Every row comes from one small tree of marks. Brackets hold a mark, then the marks that hang from it, in alphabetical order. Every link used is in the known rows. Which tree was each row made from?
Known rows
[B A]: [ -2.5 -10.5   7.8 -17.6  -3.7  12.0   8.7  17.3  14.2   8.4  -2.5   9.8
 -23.3   9.9 -11.2  18.9  10.4 -12.0 -17.5  -0.8  -2.5   7.7]
[E G]: [-25.7 -21.2  -8.5 -18.1  35.5  14.2   4.5 -12.5   1.8 -13.7 -20.5 -22.8
 -46.5  16.7   4.5  39.0  18.4 -22.2  -8.6  -8.7  17.5   5.6]
[G N]: [  2.2  -7.1  -8.3  16.0  10.2 -11.4   7.3  -1.9  12.5 -11.4   0.2   6.7
   1.2  12.4  -4.2  15.7  10.8 -32.7  -0.7  19.2  11.2   5.8]
[B [A [N U]]]: [ 18.1  16.6  23.7 -12.3  -7.6  19.4   4.5  18.1  12.1   3.7   1.3  20.1
  -3.0 -10.9 -16.9  -2.7  14.6  -8.3 -21.7 -10.9 -13.7  -9.2]
[Q [G [M [N U]]]]: [ -9.7 -19.9   7.1  10.0   2.5  -8.5 -21.8   2.6 -20.5 -15.9   6.1 -11.8
  -0.6  14.2  -2.6  -3.9  16.5 -16.3  19.1 -13.0  11.3 -15.1]
[E [G [M Q] N] Y]: [-18.8 -39.5  -5.4  -9.3  43.8 -20.5   1.7  -4.5 -10.4 -15.3 -22.3 -20.9
 -23.0   0.5  -1.8 -12.2   9.3 -32.8  24.8   9.0  32.4 -14.8]
[E G Y]: [-34.0 -25.0  -7.0 -23.4  33.3  19.5   9.6 -14.3  10.1   1.4 -41.2 -15.6
 -37.1  11.2   3.4  14.6  25.5 -33.7  -0.8 -13.5  28.2   5.0]
[Q [G M]]: [-20.7 -44.7  -3.9   7.3   7.6   0.5 -21.6   0.5 -17.4  -5.9  -3.5 -13.4
  -8.7  25.3  -7.5  14.9  13.7 -17.7  22.3 -10.5  14.6 -19.2]
[K [G N]]: [  1.1 -18.2 -18.0  13.7  21.2 -18.4  13.4 -35.5  18.8  -7.2   5.7   0.0
 -34.2  13.2 -15.1   7.8   4.9 -26.7  -1.9   4.9  11.2  21.0]
[U [B A]]: [  5.8   7.1  -1.2 -28.6  -8.8  18.8   8.9   8.6  18.9  15.3  -0.3  16.7
  -3.6   6.9 -11.2  31.4  -5.9  13.4 -14.0   4.8 -16.2   4.7]
[U G [M Q]]: [-14.0 -14.8  -8.2   1.6 -29.6   5.1  -2.3   5.7 -11.7  19.9  -4.9  -9.2
  16.0  -8.4  27.3   7.3 -31.5  40.9  -6.5   8.5 -18.8  -9.0]
[Q [G M [N [U B]]]]: [  5.0  -4.1   0.5  11.3   0.3 -20.0 -20.4   1.3 -19.0 -13.4   9.9 -11.1
  12.1  27.9 -12.8   1.6  11.3 -13.7  24.5  -4.8   8.0 -25.8]
[N U]: [ -3.6  32.3   3.1  12.3  -4.1  15.1   0.0   9.0   5.9   1.8 -12.7   2.6
 -14.5  25.9   1.9  -4.3  32.7 -20.6 -10.8 -14.2  12.6  21.2]
[A [N [U M]]]: [ 13.4  22.6  19.2  13.4  -5.2  28.0  -1.6   0.9   7.3   4.8  -8.6  19.5
   8.8 -15.0  -0.6  -9.1  12.4  -0.5 -11.7 -14.1 -17.2 -10.6]
[Q [G [N U]]]: [ -1.8   7.0  -1.1  10.7  -7.6 -15.2 -15.0  -5.0 -11.3 -14.4  -0.3  -9.7
   3.1  30.0  -3.1   4.8  23.7 -24.8   6.1  -6.6   9.9 -23.0]
[U [G [M N]]]: [ -6.6 -23.2  -5.3  10.2   2.4   9.2  -1.7   7.8  -1.9   0.5   8.0  -6.9
  32.5 -10.2   3.7  13.2 -13.0  -0.4   6.5  -0.1   9.3  12.0]
[U [B A] G]: [  6.6  13.3  -8.4 -33.1 -25.3  24.7   7.7   8.2  13.8  25.1   5.3   5.6
  36.1  -2.2  -5.9  38.1 -27.2  32.6 -18.2  -2.5 -20.3  -1.0]
[G [M Q]]: [-18.8 -50.5  -7.2  18.0  20.2  -8.7 -11.6  16.2 -15.7  -6.6  -2.1  -3.7
 -17.7   1.0  -1.1 -11.6  -0.4 -11.1  27.0  16.8  21.4  -1.2]
[K [G M]]: [-10.2 -44.4 -16.6  12.7  31.2  -4.6   4.1 -26.4  10.5   0.8   2.9  -4.5
 -44.6  13.6 -20.2   5.4   0.1 -18.2  13.2  -5.5  15.6  26.9]
[M N [Q G]]: [-16.3 -16.9   3.6   7.1  -8.2 -31.7 -17.2   2.2 -25.3 -30.9   8.3  -6.2
  -6.1 -27.3  23.4 -30.4   4.8  -5.8   6.5  18.6   9.5 -24.4]
[K [G M [N [U B]]]]: [ 15.3  -5.1 -11.1  16.4  24.4 -24.5   6.1 -25.2   8.6  -6.2  16.7  -1.2
 -22.9  16.6 -25.4  -8.0  -1.0 -14.9  15.0   0.0   8.8  19.6]
[M [N [U B]] [Q G]]: [ -0.8  27.7  10.4   2.3 -22.0 -30.6 -18.5   6.6 -28.4 -26.2  11.7  -3.2
   7.0 -21.7  21.5 -42.8   8.8   9.0   2.7   9.5   1.7 -24.3]
[E Y]: [-26.9 -24.3  -7.1   2.1   6.0  21.8   8.8  -1.6  20.3  18.5 -33.7  11.6
  -9.0   8.9   0.2  -1.8  23.7 -34.1   0.9  -2.4  24.1  15.3]
[A N]: [  1.2 -15.7   6.5  11.0  11.1  29.8  -0.3  -5.9  13.5  -1.9 -10.5  20.3
   7.7 -22.5  -7.1   8.7  10.8 -19.6  -9.1  -1.5  -2.4 -11.6]
[A [N U]]: [ 10.9  20.5  15.3  15.0   2.6  28.3  -2.6   0.1   9.1  -2.3  -9.2  18.5
  10.2 -14.0  -6.2 -10.2  22.2 -17.8 -11.9 -13.4  -2.3  -8.5]

Write each row's tree
[ 15.4  25.1  16.2  11.7 -13.8  31.1  -2.1   0.1   5.0   8.4  -5.8  13.6
  29.0 -19.4   2.3  -5.7   3.2   9.2 -14.5 -17.1 -18.7 -12.2] : [A [N [U G M]]]
[  6.0  -3.4   9.5  13.3  14.1  -1.7  -3.5  14.9  -3.2 -10.8  11.6   5.6
   4.1  -3.6  -5.8 -10.4   5.4  -8.9  15.9   1.3   8.7  18.8] : [G [M [N [U B]]]]
[  7.5  49.8  -1.0  -4.5 -36.2   9.8  -2.4   9.7  -7.8  20.2  -2.0  -1.1
  22.4   6.8  17.7  -6.9 -13.4  43.9  -9.9  -6.9 -21.0  -0.5] : [N [U B G [M Q]]]
[ 12.0  13.6 -12.0  -9.7 -35.5 -11.1   2.4   0.2  -7.1  18.1  10.5  -0.4
  47.7 -13.6  19.9  12.9 -54.2  62.2  -1.7  25.8 -36.4 -22.5] : [U B [G N] [M Q]]
[ 10.2   7.7 -10.4  15.8  10.3 -19.9  11.8 -30.6  14.2  -2.7   7.6  -0.5
 -32.8  18.6 -10.6  -5.1   5.7 -12.9  -5.2  -3.7   0.8  21.9] : [K [G [N [U M]]]]
[ 12.1  50.9   8.0 -12.4 -15.0  15.4   3.9  14.9  11.4  11.0  -2.4  11.1
  -4.2  20.1  -7.1   2.0  17.2   4.0 -15.2 -12.5  -7.3  12.9] : [N [U [B A]]]
[ 20.3  20.8  17.8 -30.2 -27.0   6.9  12.3  10.4  13.2  16.4  13.4  20.5
   4.4 -14.8   7.3  18.6 -29.2  48.8 -18.7   8.7 -49.7   3.8] : [U [B A] [M N]]
[ 16.3  31.0   4.6  19.3  -5.7 -14.0   5.6   5.1   6.0  -5.6   2.4   6.1
   2.0  20.2   1.8  -0.8  12.9 -13.5  -4.5   8.0  -2.9   6.9] : [G [N [U M]]]
[ 22.6  18.7   7.6 -33.9 -39.7  29.9   8.7   5.6  10.2  36.7   8.6  14.1
  47.4 -20.1   1.2  32.8 -49.8  68.6 -20.7  -4.6 -55.9 -18.7] : [U [B [A N]] G M]
[  6.2  35.9  -3.4   1.7 -15.8   9.4  -6.6  14.1  -7.4  10.6   2.2  -2.1
  26.5   9.7   1.8  -7.9  -2.8  18.6   2.7  -8.8   2.3   4.9] : [N [U B [G [M Q]]]]
[ 17.3  18.9  -9.9 -12.4 -31.4   6.4   8.9  -5.2   8.4  24.5   7.8   3.2
  52.2  -1.3  11.0  37.2 -46.9  52.6  -8.0  12.4 -39.9  -6.7] : [U B [G N] M]
[-28.6 -40.9   0.6 -14.2  40.8  -7.8   0.7  -2.8 -11.2 -14.2 -23.3 -19.7
 -29.2 -12.9   5.8 -17.2  11.4 -25.0  19.4  -0.2  31.2  -5.2] : [E [G [M N Q]] Y]
[-33.4 -47.0  -6.5 -15.6  42.1   0.8  -0.2  -3.4  -9.8  -5.1 -32.6 -22.1
 -36.6   1.9   1.5  -8.1  13.8 -25.0  20.7  -3.7  33.2  -7.7] : [E [G [M Q]] Y]
[ -5.8  18.2  12.1  11.0 -16.9 -32.7 -19.9   7.7 -29.8 -30.7  10.3  -7.1
  -3.5 -19.0  23.2 -48.1  16.3  -4.1   2.7   7.0  10.4 -21.5] : [M [N U] [Q G]]
[ 16.2  41.9   5.3 -11.0 -19.4  15.9  -0.3  19.8   1.2  16.9   6.6   1.2
  26.3  13.8  -8.9   2.5  -2.5  18.9  -5.6 -17.2  -7.5   8.6] : [N [U [B A] [G M]]]
[ 11.4  45.4   9.1   1.5 -14.8   5.0   4.9   4.8   6.5  -7.7  10.0   7.0
  27.1 -15.4  12.0  -5.7   5.0   4.5 -15.7  -4.4  -3.4  19.7] : [M [N [U B G]]]
[  5.0  36.5   5.2   3.8 -20.8 -20.1  -5.3  11.3 -15.6 -16.9  12.5   1.6
  21.9 -33.6  24.8 -39.6  -5.4  16.7  -6.3  15.5   0.7  -2.9] : [M [N [U B G]] Q]
[  7.7   4.8 -10.3  16.2   7.7 -28.3   8.4 -28.6   6.7  -5.9   8.2  -2.3
 -33.5  11.9  -6.9 -15.5   2.4  -8.8  -2.0   4.3   2.8  14.9] : [K [G [N [U [M Q]]]]]
[ 11.6 -11.6 -10.4  22.7  27.9 -26.0   5.9 -23.3   6.9  -9.3  15.1  -3.3
 -28.8  18.6 -23.9 -11.9   5.3 -24.1  15.1  -1.3  14.9  22.0] : [K [G M [N U]]]
[ 18.6  19.1  20.8 -13.9 -13.0  21.5   4.7  17.7  10.3   7.0   3.4  15.7
   9.8 -13.9 -15.5  -0.3   7.8  -1.2 -23.2 -14.0 -14.6 -11.6] : [B [A [N [U G]]]]
[ 22.2  20.6  -7.8 -26.0 -24.1   3.4  11.2   7.2  13.4  13.7  16.1   6.9
  49.4  -3.1  -9.4  32.8 -30.4  24.9 -14.6   9.7 -20.9  -8.7] : [U [B A] [G N]]
[  0.6 -40.9 -17.1  21.3  30.3 -36.5   2.0 -24.7  -0.6 -13.8  15.3  -5.5
 -33.8   3.3 -17.7 -15.2  -7.3 -18.6  21.1  15.9  16.6   8.2] : [K [G [M Q] N]]
[ 18.4  15.0  25.4 -12.3 -15.8  11.4   2.1  20.5   3.2   6.0   2.6  18.3
  -5.4 -17.9  -8.3 -13.1   3.8   7.9 -19.9  -5.4 -21.7 -18.7] : [B [A [N [U [M Q]]]]]
[  8.7  37.7  -2.8   1.1 -13.5  17.7  -2.6  11.5  -0.8  13.4   1.1  -1.5
  28.6  16.1  -3.1   3.0   0.8  12.6   0.1 -15.3   0.6  12.6] : [N [U B [G M]]]
[  8.6   6.9 -13.1  16.0  15.8 -19.1  11.7 -31.4  15.8  -7.7   7.5  -0.3
 -31.3  18.8 -15.2  -4.2  13.4 -25.6  -3.5  -3.1  10.9  22.7] : [K [G [N U]]]
[-10.0 -39.4   3.4  18.9  19.1 -20.0  -9.3  16.7 -17.1 -19.8  10.6  -0.3
  -7.8 -21.5   4.7 -24.5  -3.4 -10.1  24.6  21.4  17.2   2.8] : [G [M N Q]]
[-14.1  -8.2  -6.5  11.9  -9.5 -30.9 -19.1   4.0 -26.0 -18.6  -1.5 -10.8
  -9.2   6.8  11.7 -23.2  11.7 -11.3  11.4  15.6  15.0 -33.3] : [M [Q [G [N U]]]]
[  2.6  10.2 -10.3 -18.6 -33.1  28.0   6.0  -3.4   8.2  35.3  -1.7   1.3
  39.5   0.0  15.3  40.9 -42.4  59.9 -12.1  -0.3 -38.4   1.3] : [U B G M]
[ -7.5 -12.1   7.9   7.6 -13.5 -11.6  -0.4   6.3  -9.4  -2.6   1.0   4.9
 -14.1 -21.2  28.6 -12.6 -13.6  22.6  -4.6  20.1 -18.5  -0.2] : [U [M N Q]]
[-24.1 -37.3   2.2 -16.0  44.3   4.5   5.3  -6.3  -0.2  -9.9 -25.0 -17.3
 -26.3  -4.6   0.1  -0.9  16.1 -31.5  14.6  -9.6  29.2   5.6] : [E [G [M N]] Y]
[-19.1 -19.3   6.7 -13.9  40.1   4.5   4.5  -3.1  -2.5  -9.2 -23.9 -18.0
 -25.7  -0.3  -0.3  -9.7  22.3 -29.6  13.0 -15.2  29.2   7.7] : [E [G [M [N U]]] Y]
[ -5.3  -5.0   1.5   3.9 -30.2  -5.5  -0.4   5.5 -13.9   6.1   6.4  -5.5
  26.3 -29.3  34.8  -6.0 -33.9  41.7  -9.4  12.3 -21.5  -5.0] : [U G [M N Q]]
[ -0.9 -10.8 -16.1  -9.8  -5.8  21.8  -1.7   3.6   3.2  19.1   4.6  -2.3
  43.5   0.6  -5.0  32.7 -29.9  26.6   8.2   0.5  -5.0   3.9] : [U B [G M]]
[  4.7 -13.7  -8.0   9.7  23.2 -10.9   4.0 -24.9   8.7  -4.9  14.2   0.4
 -30.0   0.6 -17.1  -9.7  -1.7  -7.0  10.3  -6.0   6.8  29.1] : [K [G [M [N [U B]]]]]
